Known rows, with every step that occurs:
P/H/Z/F/R: 4  -23  0  -2  8  10  4  8  12  4  -13  0  20  14  14  -10  -4  -8  7  1  0  7  9  19  -2  16  -3  7  -17  -4  -2  8  -28
H/P: 5  3  8  3  -1  16  -8  2  2  -5  2  7  0  6  6  -8  -1  -1  -11  0  -4  10  18  10  -21  20  -10  -11  7  4  0  4  -17
F/R: 7  -12  7  9  5  -6  -3  11  1  -13  7  11  4  10  9  -5  0  -8  -7  2  -14  10  15  0  -10  21  -3  -8  -8  7  0  12  -20
L/S/F/P: 8  2  2  1  -1  27  -10  3  0  0  0  -8  -5  -8  2  -11  12  -2  -15  -3  -5  11  12  -5  -16  20  6  -10  -9  10  1  16  -20
R/F/Z/H: 1  -5  9  -1  1  7  0  10  6  -8  -7  5  1  -9  9  -7  -3  0  2  -10  -1  10  15  -16  -7  15  -21  -10  -10  3  1  5  -22
V/H/P/F/R: 4  -11  -2  3  -8  -9  -4  5  -1  -5  13  4  11  16  5  -7  -9  -7  -11  18  0  10  13  12  -18  23  5  5  5  -2  8  0  -12
Z/H/V: 1  -6  7  -1  6  21  3  6  3  -8  12  13  6  5  17  -11  -3  6  2  0  8  11  18  5  -5  18  -14  -6  -6  10  -4  19  -26
T/F/Z/H: 7  -9  10  -4  4  0  5  1  -6  -16  0  3  17  -5  3  -5  -3  -1  7  -16  6  11  17  20  7  20  -12  -16  -22  10  -2  8  -17
Z/H/V/L/S: 4  -6  9  -2  12  25  1  15  -4  -7  14  7  -11  -2  8  -8  7  2  3  7  0  8  19  2  -13  18  -8  1  0  5  3  23  -23
L/V/F/P/H/T: -9  -7  11  -3  7  33  -6  -6  -5  2  -15  -14  -1  -12  21  -14  -3  -2  -5  2  -15  15  2  -3  -23  19  -1  15  -11  4  -5  30  -9
H/V: 0  2  9  3  5  14  -3  6  -2  -8  -3  8  1  6  16  -11  0  7  1  7  3  9  18  17  -16  20  -10  -3  -6  7  -1  21  -25
P/F/V/H/T: -4  -8  1  1  -7  -8  -4  0  1  3  -7  -4  14  14  29  -10  -6  -1  3  11  -17  11  2  16  -18  19  12  6  -15  0  -2  -3  -15
H/P/F/Z: 1  3  11  -6  -11  9  -2  -1  -5  -5  -10  -4  13  7  5  -3  -2  3  -6  0  9  8  14  16  -17  24  4  -7  3  3  4  -4  -15
Z/H/T: 1  -7  9  -1  2  21  -1  1  4  -10  0  13  4  5  19  -10  -3  0  1  -11  -12  14  10  1  -12  17  -13  -10  -1  8  -3  9  -23
Z/H/V/L: 5  -8  11  1  8  14  3  12  0  -9  16  10  -5  1  10  -11  4  1  6  4  2  11  18  3  -9  18  -12  1  -11  3  3  19  -26
R/F: 4  -1  9  9  2  5  -11  9  14  -1  -8  6  -10  -2  13  -11  -2  -2  -7  -3  -13  13  15  1  -12  12  -19  -9  -7  -4  0  8  -25
L/V/H/P/F: -10  -2  -3  0  -2  9  -5  3  1  1  3  -1  -2  6  20  -8  -5  -1  -12  11  -4  14  14  16  -22  20  6  7  9  4  -6  13  -10
H/T/F/V/L/S: 4  3  14  0  13  1  -7  5  -8  -4  -9  -4  -2  -1  16  -8  8  -2  6  9  -30  10  6  26  -22  20  -1  -3  -6  6  -4  7  -10
L/S/F: 8  -2  4  2  5  27  -10  10  6  -1  -4  1  -8  -1  12  -7  12  -1  -11  -6  -5  13  14  4  -11  20  1  -14  1  6  2  16  -20
Z/F: 10  -7  5  1  8  5  -7  6  11  -6  0  9  10  8  14  -11  -2  -14  0  -10  -2  11  15  19  -5  13  -4  -10  -14  -4  -5  10  -28
T/F/V: 7  -3  8  4  8  -11  -3  1  2  -3  2  0  14  3  18  -9  -1  -1  2  0  -14  12  12  28  -2  18  -5  -14  -26  7  -12  3  -14
T/F/P: 10  0  9  3  -1  -4  -6  -6  -3  -8  3  -7  11  -6  -3  -13  -2  -5  -6  -7  -6  14  14  26  -4  18  -6  -10  -30  7  -4  10  -19
P/F: 5  -8  8  3  -7  4  -7  2  9  -1  -5  -2  7  11  16  -8  -1  -2  -8  -7  -2  14  12  26  -2  18  6  -6  -14  -3  1  5  -25
V/H/T/F/R: 3  -11  2  5  5  -16  -4  2  -7  -16  0  10  11  8  10  -11  -10  -8  2  12  -17  13  9  25  -17  23  -7  2  -6  5  6  10  -11
P/F/V: 1  -7  7  3  -5  -5  -4  3  7  5  -2  -6  13  13  26  -7  1  1  -3  1  -10  11  7  16  -5  18  13  -5  -22  2  -9  -2  -20
P/F/R: 6  -14  8  6  -6  -10  -3  7  6  -6  4  2  13  17  14  -4  -1  -5  -9  3  -5  12  12  16  -2  21  10  -4  -10  1  1  6  -22
V/L/S/F/T: 10  -6  6  3  5  12  -11  8  -1  3  -3  -6  -18  -5  14  -8  20  -9  -4  -1  -3  13  16  -5  -19  21  6  -3  -14  1  13  14  -18
F/V/L/S: 6  -3  8  4  12  4  -9  15  -4  1  2  -5  -14  -3  14  -5  14  -6  1  8  -28  5  11  -3  -20  18  5  -1  -14  2  -2  8  -14
L/S/F/R: 9  -8  3  5  7  15  -6  15  3  -6  4  5  -3  5  10  -5  12  -3  -13  4  -8  11  14  -4  -11  23  5  -12  5  10  2  16  -18
Z/H: 6  -13  4  2  3  17  -1  6  8  -8  11  11  2  2  14  -9  -2  -4  -3  -14  -4  14  16  -1  0  15  -12  -14  -12  5  -4  10  -25
T/F/Z: 7  -3  11  -1  5  -5  -1  1  -9  -15  -12  -1  13  -5  2  -6  -1  -2  5  -12  1  10  16  29  -1  22  -8  -14  -21  7  0  9  -16
T/F: 10  -5  10  6  6  -3  -6  0  3  -9  -1  3  8  2  8  -10  -2  -4  -2  -9  -6  15  17  37  2  18  -11  -15  -18  3  -3  11  -19
H/Z/F/V/L/S: 5  1  4  -6  16  8  1  15  3  7  -14  1  3  5  13  -10  8  -5  15  7  -19  0  11  14  -21  16  8  5  -14  -6  -5  6  -19
H/V/L: 5  -1  14  5  7  7  -4  11  -5  -8  2  5  -10  1  8  -12  7  1  5  12  -4  9  17  15  -19  21  -8  5  -10  -1  7  21  -24
R/F/P/H: 3  -10  5  6  -5  13  -10  0  12  7  -6  -15  -3  -10  6  -14  -3  -6  -10  -1  -7  15  8  -8  -9  12  -17  3  -25  -1  0  6  -27
V/L: 11  -8  12  8  6  2  -9  12  1  -8  2  3  -15  -3  3  -10  9  -11  -1  -3  -18  12  14  8  -13  18  -5  -1  -18  -7  9  11  -22
H/T/F: 4  1  14  2  5  4  -6  -4  -1  -11  -13  5  8  4  14  -12  -3  0  2  -5  -16  15  10  37  -13  20  -12  -11  -5  6  -2  9  -18

Rows:
-3  -8  12  5  15  10  -2  10  -3  -10  1  7  -3  0  20  -7  -1  -3  -7  8  -16  12  14  -5  -16  21  2  5  0  3  -5  32  -6 -> L/V/F/R
3  -19  -1  -4  6  22  0  4  15  8  -20  -3  15  9  15  -13  -5  -6  9  -7  2  9  8  27  -1  13  -6  5  -21  -7  -2  7  -30 -> P/H/Z/F
3  -10  7  -4  1  13  4  5  -5  -14  -2  6  8  -5  8  -4  -1  -2  5  -17  3  8  15  -8  -4  20  -8  -12  -15  9  1  9  -20 -> F/Z/H
10  -2  5  -1  2  4  -6  -1  5  -4  4  -2  14  1  3  -13  -2  -16  -4  -8  -2  10  13  7  -11  13  1  -5  -26  0  -5  9  -28 -> Z/F/P
0  -7  -4  0  -13  -4  -8  -8  -2  4  1  -3  9  11  18  -9  -9  -6  -8  9  13  12  17  13  -23  22  5  6  -6  -1  12  -2  -13 -> V/H/P/F/T
2  -4  7  -6  0  19  8  8  -2  -11  0  7  13  -1  13  -9  5  9  6  -4  21  12  14  -8  -5  24  -7  -11  -11  14  1  14  -22 -> S/F/Z/H/V
9  -7  8  6  4  -2  -4  13  8  1  6  0  -3  1  17  -11  16  -4  0  5  -15  15  6  -7  -11  21  4  -7  -26  2  -1  3  -18 -> S/F/V/L
-7  0  12  -9  11  30  4  4  -10  -9  -3  3  2  -10  13  -5  -4  4  -1  -1  2  10  15  -13  -18  23  -4  1  7  8  -4  24  -1 -> L/V/F/Z/H/P
-4  -3  11  3  15  23  -6  5  0  -5  -7  3  -8  -6  22  -10  -2  -1  -5  -1  -14  14  14  4  -14  19  -1  2  -3  0  -5  32  -8 -> L/V/F
6  -8  11  3  5  10  -9  -8  -3  -2  -11  1  3  -3  23  -11  -5  -6  1  -6  4  11  17  -2  -16  20  -2  2  -22  -5  13  19  -10 -> V/F/T
4  -7  11  -2  10  26  3  4  0  -10  10  14  7  1  14  -12  -8  6  5  3  10  10  16  1  -6  19  -13  1  -7  1  3  26  -18 -> Z/H/V/F
-8  -8  -4  5  8  8  -6  8  0  -5  0  4  -11  -3  23  -11  -3  -6  -6  3  -15  14  15  6  -18  18  -2  5  -6  6  -7  25  -14 -> L/V/H
6  -3  8  0  -2  10  -2  6  -1  -10  -12  2  7  -3  9  -8  9  -1  0  -11  5  13  11  -3  -7  24  -1  -15  -16  8  5  8  -20 -> S/F/Z
11  -5  9  5  10  15  -12  15  -4  -5  0  -1  -23  -7  1  -6  13  -10  -4  -1  -21  8  16  7  -18  19  0  -1  -5  -4  9  17  -19 -> V/L/S
1  -10  1  -1  -5  23  -1  -5  2  8  -16  -16  7  -4  2  -15  -2  -1  0  -5  -5  8  6  8  -12  17  -3  8  -32  2  0  9  -26 -> F/P/H/Z
4  -7  -7  -2  7  2  0  7  5  -2  -11  11  11  8  9  -16  -10  -9  11  1  -4  4  13  23  -15  15  -2  7  -16  -9  4  9  -22 -> V/H/Z/F
1  -10  6  3  -12  -3  -7  -9  5  6  -10  -8  10  11  30  -7  0  -3  -6  -9  10  15  17  17  -8  19  10  -4  -24  1  4  3  -23 -> P/F/T
0  2  8  -1  -8  3  -4  0  5  6  3  -3  14  15  18  -5  -1  4  -9  9  -4  10  11  14  -17  21  7  -7  -1  3  -7  -8  -14 -> H/P/F/V
0  -4  -1  -3  -11  -1  -3  0  -8  -6  -3  -2  11  5  3  -6  -9  -4  -3  8  8  7  13  14  -20  23  4  4  -1  -1  11  -2  -11 -> V/H/P/F/Z
3  1  -6  -1  3  17  -7  9  0  5  6  -1  -1  2  15  -7  7  0  -8  15  -7  9  10  -6  -25  22  5  -6  6  9  -1  4  -7 -> L/S/F/V/H/P
6  -6  8  -3  9  27  2  16  2  -5  15  7  -8  -2  10  -11  13  4  1  7  7  12  16  -3  -9  20  -6  -2  -1  6  4  22  -23 -> Z/H/V/L/S/F
4  -10  -5  5  0  -3  -4  8  6  1  6  3  7  4  22  -12  3  -4  -1  7  -8  15  6  -6  -11  20  3  -5  -24  6  -2  3  -15 -> S/F/V/H
5  -6  4  -2  9  -2  5  11  7  -5  -10  14  18  16  9  -11  -3  -6  8  2  -6  3  14  17  -12  17  1  -1  -9  -3  -3  9  -25 -> H/Z/F/R
7  -5  15  -1  7  14  -4  2  -12  -14  -17  2  5  -9  3  -7  -5  -3  6  -7  -2  5  12  -1  -12  22  -3  0  -16  -4  13  18  -9 -> V/F/Z
6  6  11  0  4  20  -5  11  -9  -3  4  -7  -12  -8  0  -13  17  3  -2  16  1  9  13  0  -25  22  3  6  -9  6  8  23  -21 -> H/V/L/S/F/P
4  -7  6  -4  -7  17  1  0  9  -1  14  6  12  12  11  -6  -4  2  -11  -5  8  14  16  10  -4  18  -4  -11  4  3  -3  -2  -21 -> Z/H/P/F
11  -6  12  6  10  -18  -4  7  -1  -4  6  -3  3  -1  10  -9  6  -6  6  4  -20  13  11  25  -5  19  -3  -7  -30  1  -5  3  -14 -> T/F/V/L
6  -9  -1  5  7  -18  -4  2  -2  -4  7  1  14  2  16  -11  -6  -6  4  7  -13  12  11  26  -5  18  -4  -5  -28  4  -6  3  -11 -> T/F/V/H
-9  0  -4  1  5  14  -6  6  -3  -3  4  5  -9  0  18  -10  -4  -3  -10  10  -10  12  17  5  -27  20  -4  4  10  8  -7  18  -8 -> L/V/H/P
-10  1  1  0  5  2  -4  -4  -10  -6  -4  -5  1  -8  16  -15  -6  -4  -4  7  -19  16  8  18  -26  20  -2  7  -10  12  -9  23  -9 -> L/V/H/T/F/P
6  -9  3  -1  5  -2  -7  -5  7  1  -5  3  14  8  28  -10  -1  -15  3  -11  11  11  20  9  -12  15  0  -7  -23  0  0  8  -25 -> Z/F/T
1  -9  -9  -3  4  -3  -1  -1  3  4  -15  6  13  8  21  -16  -9  -10  13  1  6  5  16  16  -20  16  1  10  -24  -6  7  8  -20 -> V/H/Z/F/T
12  -15  5  2  2  24  -10  9  0  5  2  -20  -15  -12  -3  -10  18  -11  -9  2  -8  14  6  -5  -12  19  4  5  -21  0  11  14  -22 -> V/L/S/F/P/H
3  -18  11  2  8  2  -5  0  1  3  -10  -13  6  1  21  -10  3  -6  9  6  -21  16  -1  27  -8  19  -8  5  -24  1  -2  2  -17 -> P/H/T/F/V/L
1  -8  4  -5  -10  12  0  -8  7  4  10  1  14  13  22  -6  -4  1  -9  -6  19  15  19  3  -9  19  0  -8  -4  6  0  -3  -19 -> Z/H/P/F/T
11  -11  10  8  8  -17  -2  6  0  -14  8  7  14  8  5  -6  -1  -7  -5  2  -9  13  17  28  1  21  -7  -12  -14  7  -3  11  -17 -> T/F/R
10  -3  10  3  15  -7  -6  10  -5  -2  4  -7  -3  -4  9  -6  10  -5  3  6  -22  10  13  24  -9  19  0  -6  -20  3  -5  7  -11 -> T/F/V/L/S
5  -8  4  5  -3  6  -7  -4  8  3  -6  1  4  4  29  -11  8  -3  -6  -9  12  18  16  -4  -11  21  0  -12  -23  7  5  8  -21 -> S/F/T
10  -3  10  0  7  15  -7  16  -8  -8  -8  -6  -16  -11  -2  -5  20  -6  0  -2  -8  9  12  -4  -16  24  4  -4  -7  1  13  14  -17 -> V/L/S/F/Z
1  -3  10  -8  9  21  5  14  -16  -13  -1  2  -5  -9  3  -4  8  3  10  2  6  2  18  -6  -16  23  -5  1  -4  9  7  19  -19 -> F/Z/H/V/L/S
10  -2  13  3  2  15  -9  -5  -6  -7  -1  -3  3  -10  -2  -14  -6  -6  -5  -3  -8  9  10  -4  -15  18  -1  4  -25  -4  8  20  -12 -> V/F/P
4  4  9  6  -5  4  -11  1  9  0  -3  -4  -6  -9  3  -14  -2  -5  -11  -1  -12  12  13  -9  -17  13  -14  -4  -19  0  -1  7  -24 -> R/F/P
0  2  10  -4  -2  12  0  7  4  -6  -3  6  1  -7  4  -6  -5  3  -2  -3  4  9  17  -17  -15  17  -23  -11  4  5  1  -1  -18 -> R/F/Z/H/P
5  -4  9  2  -8  -2  -3  4  3  -5  8  4  13  19  8  -3  -2  -1  -15  11  0  11  15  14  -15  23  6  -6  10  3  1  -1  -16 -> H/P/F/R
4  5  14  0  -1  2  -6  -10  -7  -9  -9  -4  11  -3  6  -15  -3  -2  -2  -4  -15  14  7  27  -18  20  -8  -7  -16  9  -3  9  -18 -> H/T/F/P
